Each row comes from the steps of one walk. Every step used is in the known rows, and no mark comes twice. Write the walk behind each row, first mark first.
Known rows
a -> y -> j -> m: [ -0.8  42.1   0.4   8.9  30.5  -7.3 -23.2  -7.4 -18.4  29.0  14.7   2.8
  28.2  34.9  14.2  20.1  28.3  -8.4 -20.2  -1.8   4.4  12.0  16.6   3.7
  16.7]
z -> x: [ 21.8  24.3   3.0  25.7 -11.6 -22.2  18.7  -4.9  -2.1 -19.4   5.1  -9.5
   9.2   2.1  12.7   5.5  14.6 -11.8  12.5 -17.6 -13.5   7.3   8.8  26.5
   1.4]
y -> j -> m -> x -> h: [-16.3  31.9  -4.7 -20.3  17.5  -8.1  17.2  -2.5 -14.4  12.0  31.2   6.4
  32.1  31.2  38.5  17.4  15.5 -15.1   2.9   4.0  14.6  30.1 -17.8  20.5
 -20.0]
m -> e -> z -> x -> h -> a: [-13.6  17.8  -2.3  -0.9 -32.3  -6.6  -8.2   3.7 -19.0 -23.0   1.4  -5.2
  44.6  40.6  29.9 -22.8  -8.9 -14.1  -7.9   1.6  -0.1  34.4  19.4   4.1
  14.2]
a -> h: [-20.1 -13.9   5.5   3.3  -1.1  -3.9  -8.1  -5.3  -1.6  18.7  -2.2  -8.2
  15.2  20.4  17.8 -10.4   5.3 -12.9 -24.1 -25.5  -0.4  -9.0  18.9 -26.9
  11.9]
z -> e: [  9.1  -0.1   5.9  11.3 -14.3   6.3  -6.1  13.1   5.9 -17.0 -23.7 -12.4
   0.6   7.7  -4.7  -7.4  -3.9 -16.0   3.8 -24.4  -0.4  20.4 -11.7  -7.9
   9.1]
h -> a -> y -> j -> u: [  3.7  42.0 -19.8   8.2  16.4 -18.7 -10.9  13.6 -13.6  29.7   1.3   1.3
  31.2  22.2  13.5  -7.8  31.0  -1.4 -30.6  10.4 -13.5  12.5  38.2   2.7
  16.5]
y -> j -> u: [-11.2   6.7 -28.8 -14.7   2.7 -10.6   1.9  -7.1  -6.0  15.3  24.5   8.2
  10.5  32.1  18.9  12.4  22.4   6.5 -19.6  -1.2  -0.2  28.3  -0.8  10.0
  -6.4]
e -> m -> x: [-21.2  -8.5  26.7 -11.4  -2.3   6.1 -13.9  -6.8 -25.5 -25.6  17.3  16.8
  27.9   8.6  13.4 -17.9   3.1  -7.7  20.4   1.6  10.8   7.9  14.7  13.2
 -17.0]
h -> a -> y -> j -> m -> e -> z -> x: [  1.5  57.0  -6.2  12.8   4.7 -17.6  -9.6  10.5 -27.7  18.8   6.3  -1.5
  50.9  39.7  25.2 -10.1  29.4 -15.6 -24.7   4.6 -11.5  19.3  45.3  11.7
  24.0]
a -> h -> l: [-29.3 -20.6   5.2  19.0  -7.6 -14.6  -4.0   6.4 -10.2  11.6  11.4  -8.1
  13.1  28.9  31.9 -17.5   7.0 -34.8 -17.0 -35.6  -9.7  -1.0  38.1 -28.1
  13.2]
h -> l: [-12.3  -9.5  -0.7  22.7  -9.2 -14.6   5.2  16.8 -12.2 -10.2  19.6   0.7
  -4.6  12.4  19.6 -10.7   2.6 -32.6  10.1 -14.1 -12.6  11.9  27.4  -1.6
   1.4]
x -> m -> e: [-12.1   1.9  -3.1  -9.8   3.9  -3.7 -26.4   2.2   4.7 -12.0   8.7  28.3
  41.0  24.1  20.4   8.8 -14.5 -23.9   9.1  22.9  15.6  10.1   1.3  -7.5
 -10.9]
z -> e -> m -> j: [-17.1  -1.3  18.4   0.5 -14.3  11.7 -18.2   4.5 -15.5 -26.2 -13.6  -4.8
  20.7  23.8   6.5 -16.6   9.9 -22.0   4.9 -27.8   6.8  23.1  -0.7  -4.3
  -0.3]
e -> m -> x -> h: [-26.9   0.9  19.0 -15.1   6.1   4.1  -6.0  -4.6 -17.6 -27.3   6.1  12.6
  36.1   7.5  22.7 -18.0  -5.5 -16.3  19.8   9.4  24.5   9.5   0.8  13.0
 -31.5]
z -> x -> h -> l: [  7.5  33.5  -8.1  31.5  -4.2 -30.4  31.4   7.0   1.9 -26.6  -0.7 -15.8
  18.2   6.4  35.4   0.7   3.7 -40.2  16.0 -13.1   0.2  15.2   2.0  25.7
 -17.8]
m -> e -> z -> x -> h -> a -> y: [-10.6  26.8   0.3   5.8 -24.8  -8.8 -18.0   3.2 -20.7 -19.0  -0.9  -4.8
  48.9  44.5  29.5 -20.6  -4.2 -13.1 -13.4   1.1  -2.1  35.3  25.5   1.7
  21.5]
m -> e -> z -> x -> h: [-14.8  10.7   2.0  -1.3 -31.8  -3.8 -10.6  -3.3 -16.3 -27.5   3.3  -4.2
  39.0  41.1  28.2 -16.7 -12.6 -11.8  -5.3  -2.5   2.9  35.7  10.3   3.4
  12.5]
e -> z -> x -> m -> j -> y: [ -6.8  31.1  12.1   0.5 -16.6 -15.3   4.5 -20.3  -6.6 -27.4 -13.9  15.9
  46.1  41.6  44.8  13.1   6.9   5.4  -0.2   0.9   1.2  22.5  -2.6  24.0
 -22.2]
e -> z -> x: [  0.8  18.9   8.8  11.4 -28.3  -8.8  14.5 -18.6 -11.9 -25.5 -14.7   0.9
  23.8  28.3  20.8  -5.7  -0.4   4.3  -3.2  -8.4  -1.5  17.3   2.3  18.3
  -6.5]
j -> m: [-12.4  -0.6  12.9   2.9  13.4  22.6   5.8  -5.0  -3.0   1.4  15.2   9.8
  28.2   5.8  16.4   1.7   5.8 -30.1   3.7  11.6  20.1  -6.1 -11.5  18.0
  -8.2]
y -> j: [ -4.0  26.1 -17.3 -15.8   4.2 -14.6   4.8  -3.0 -16.0  19.8  18.5  -2.7
   1.5  28.6  10.3  17.6  16.6   4.6  -9.4  -9.8  -1.3  17.3   5.6   4.0
   0.5]

Which walk is each row?
[-18.5  21.4  -7.6 -17.2   4.7   2.6  -4.5  -2.6 -24.4  17.0  40.2   3.2
  29.2  43.9  25.1  13.4  17.3 -21.0  -7.0  -2.5   9.9  24.0   6.1  12.0
   8.4] | y -> j -> m -> e
[-19.1  53.1 -18.1  -5.8  20.5  -5.0   2.3  12.4  -7.2  12.6 -17.3  -7.1
  56.0  30.3  37.8  -9.5  -1.2 -28.3 -23.7  25.0  26.4  18.3   1.2   2.9
 -11.2] | x -> h -> a -> y -> j -> m -> e -> z
[-18.8   7.5   1.2   6.1 -35.6  -9.3  -8.7   2.5 -20.4 -31.3  10.0  -3.7
  37.6  45.4  34.6 -19.7 -12.1 -23.0  -1.4  -7.4  -1.7  39.5  19.5   2.5
  13.0] | m -> e -> z -> x -> h -> l
[-24.3  25.6  12.3 -13.7  14.7  -5.5 -11.5   0.3 -28.0 -11.0   8.5  10.4
  46.7  20.2  26.8 -15.5   8.8 -16.1   7.6   9.4  19.3  14.8  18.0  13.1
 -22.6] | e -> m -> x -> h -> a -> y -> j
[ -4.9  -5.7  16.6   7.8 -14.2  19.4 -18.3   6.7 -10.8 -27.7 -21.0  -6.4
  14.8  14.9  -6.7 -18.8  -1.7 -29.0   7.8 -23.3  15.6  10.2   3.5  -3.8
   1.9] | z -> e -> m
[-21.1 -11.0  12.6   0.6 -15.5  13.6 -19.3   2.5 -10.4 -28.3 -10.8   0.5
  24.6  25.3  11.3 -19.7  12.5 -20.4  -0.1 -23.5   7.4  28.3  -4.3  -1.5
  -3.9] | z -> e -> m -> j -> u
[ -4.8  -6.1  24.9   3.4 -15.8  10.1 -14.6   9.0 -11.5 -35.6 -11.2  -0.6
  20.0  13.4   3.8 -20.3  -1.3 -21.4  18.2 -23.2   7.3  25.9  -1.2   1.0
  -2.8] | z -> e -> m -> x
[  8.2  63.0 -12.0  21.1   7.3 -26.3  17.8   8.2  -8.3  -6.5   3.5 -15.4
  48.7  22.6  39.6   1.7  18.2 -37.9  -2.1  -1.8   4.6  20.4  11.6  29.9
  -2.2] | z -> x -> h -> a -> y -> j -> m -> e
[-11.8  -0.8  25.0  -3.3  11.6   9.8  10.4  -2.2  -4.6  -9.7  29.7  18.4
  35.6   4.1  31.5  -0.4   6.9 -19.1  18.4  11.7   8.2  16.7 -18.1  24.7
 -15.2] | j -> m -> x
[ -0.7  22.0   7.4   9.0 -19.8 -11.9  10.9 -20.1  -5.5 -28.3 -18.0  15.3
  37.9  32.2  28.5   3.1  -4.9  -4.4   2.0   4.0   8.6  14.8  -3.1  17.0
 -20.8] | e -> z -> x -> m
[-20.5  20.6  11.8 -21.3   6.6 -12.0 -13.0  -2.8  -5.4   3.9  13.5   2.1
  20.3  25.4  41.5  20.7  31.7  24.6  -5.7  -8.8 -20.7  23.8  -1.7  13.1
  -4.3] | m -> j -> y
[-43.7 -16.0   9.5 -14.2  -2.2  10.4 -19.5 -15.7 -23.1 -15.6  17.6  18.5
  34.6  25.3  22.4 -16.9  23.1  -6.1  -5.6   0.7  11.1  11.6  11.6   9.3
 -18.8] | e -> m -> j -> u
[-15.3   3.7  21.5  -3.2 -10.7  13.4 -24.9   4.8 -13.2 -25.6 -14.5  -5.5
  24.1  27.5  13.4  -8.1  13.7 -16.7   5.1 -27.1   6.0  22.0   2.6   2.6
  -0.1] | z -> e -> m -> j -> y
[ 13.3  25.6   1.0  18.4  -8.7 -24.5   0.0  -3.5   0.6 -27.9  11.2  10.5
  38.1  18.7  26.6  11.3   4.6 -28.8  19.2  -1.7  -2.8  14.5   9.9  21.6
  -6.2] | z -> x -> m -> e
[-10.0  55.4 -20.8  -0.6  33.2  -8.5  10.7  14.4   0.0  19.0 -18.6  -8.6
  44.1  14.2  31.4  -2.1   5.6 -29.9 -19.4  24.2  25.4   6.1  -3.8   6.5
 -17.4] | x -> h -> a -> y -> j -> m
[-15.1  39.3  -8.5 -19.2  18.0 -10.9  19.8   4.2 -16.2  16.2  28.9   6.1
  37.9  30.4  40.4  11.6  19.5 -17.4  -1.0   7.8  10.0  28.9  -8.6  22.1
 -17.5] | y -> j -> m -> x -> h -> a
[-27.2  -6.1  17.2  -5.2  -9.1  27.7 -11.9  -6.1 -17.5 -10.4  21.0  13.0
  48.0  34.7  26.8 -12.3  -4.1 -30.1  -3.9  12.0  20.0  15.5   0.1  11.3
   6.7] | j -> m -> e -> z
[-10.7   4.4   7.1   0.7 -38.1  -2.9 -16.3  -4.9 -21.4 -26.5  11.2  -0.8
  33.3  41.7  21.8 -16.5  -7.0  -5.9  -4.5  -8.3  -6.9  34.5  20.1   3.0
  22.3] | m -> e -> z -> x
[-20.1  -7.2  13.6  -1.9   0.6  24.4 -12.6   0.9 -12.3  -4.5  30.5   9.3
  39.1  21.7  21.6  -7.6   1.3 -36.2   2.3   9.9  15.7   9.4   0.9  11.1
  10.1] | j -> m -> e
[-13.5  24.2  16.1   0.7  26.8   3.2  10.9   5.7  -1.3  -2.5  14.1  12.4
  54.4   6.0  42.5  -4.2   6.7 -28.9   8.6  22.8  16.8  17.8 -17.3  23.5
 -20.5] | j -> m -> x -> h -> a -> y
[  3.2  50.9  -3.7   6.0  20.2 -19.7  -5.5  15.2 -20.4  27.0  10.3   3.8
  39.9  21.1  22.3  -5.7  31.0  -7.5 -16.2  10.1 -13.1  15.7  33.6   9.5
  13.7] | h -> a -> y -> j -> m -> x
[  7.3  51.3 -13.8   7.5  17.0 -20.4  -9.4  15.8 -18.8  32.2  -2.0  -4.1
  26.7  20.6   9.2  -5.2  27.7  -2.2 -24.9   6.6 -14.3   7.0  41.1   0.1
  19.3] | h -> a -> y -> j
[ -4.7  40.8  -2.2 -11.3  16.9 -31.4  12.6  15.3  -3.1  -0.8   5.5   2.7
  35.5   8.2  40.7  -3.2   4.9   2.1   6.4  13.2  -4.1  39.3  -9.2  10.0
 -19.7] | m -> x -> h -> a -> y -> j
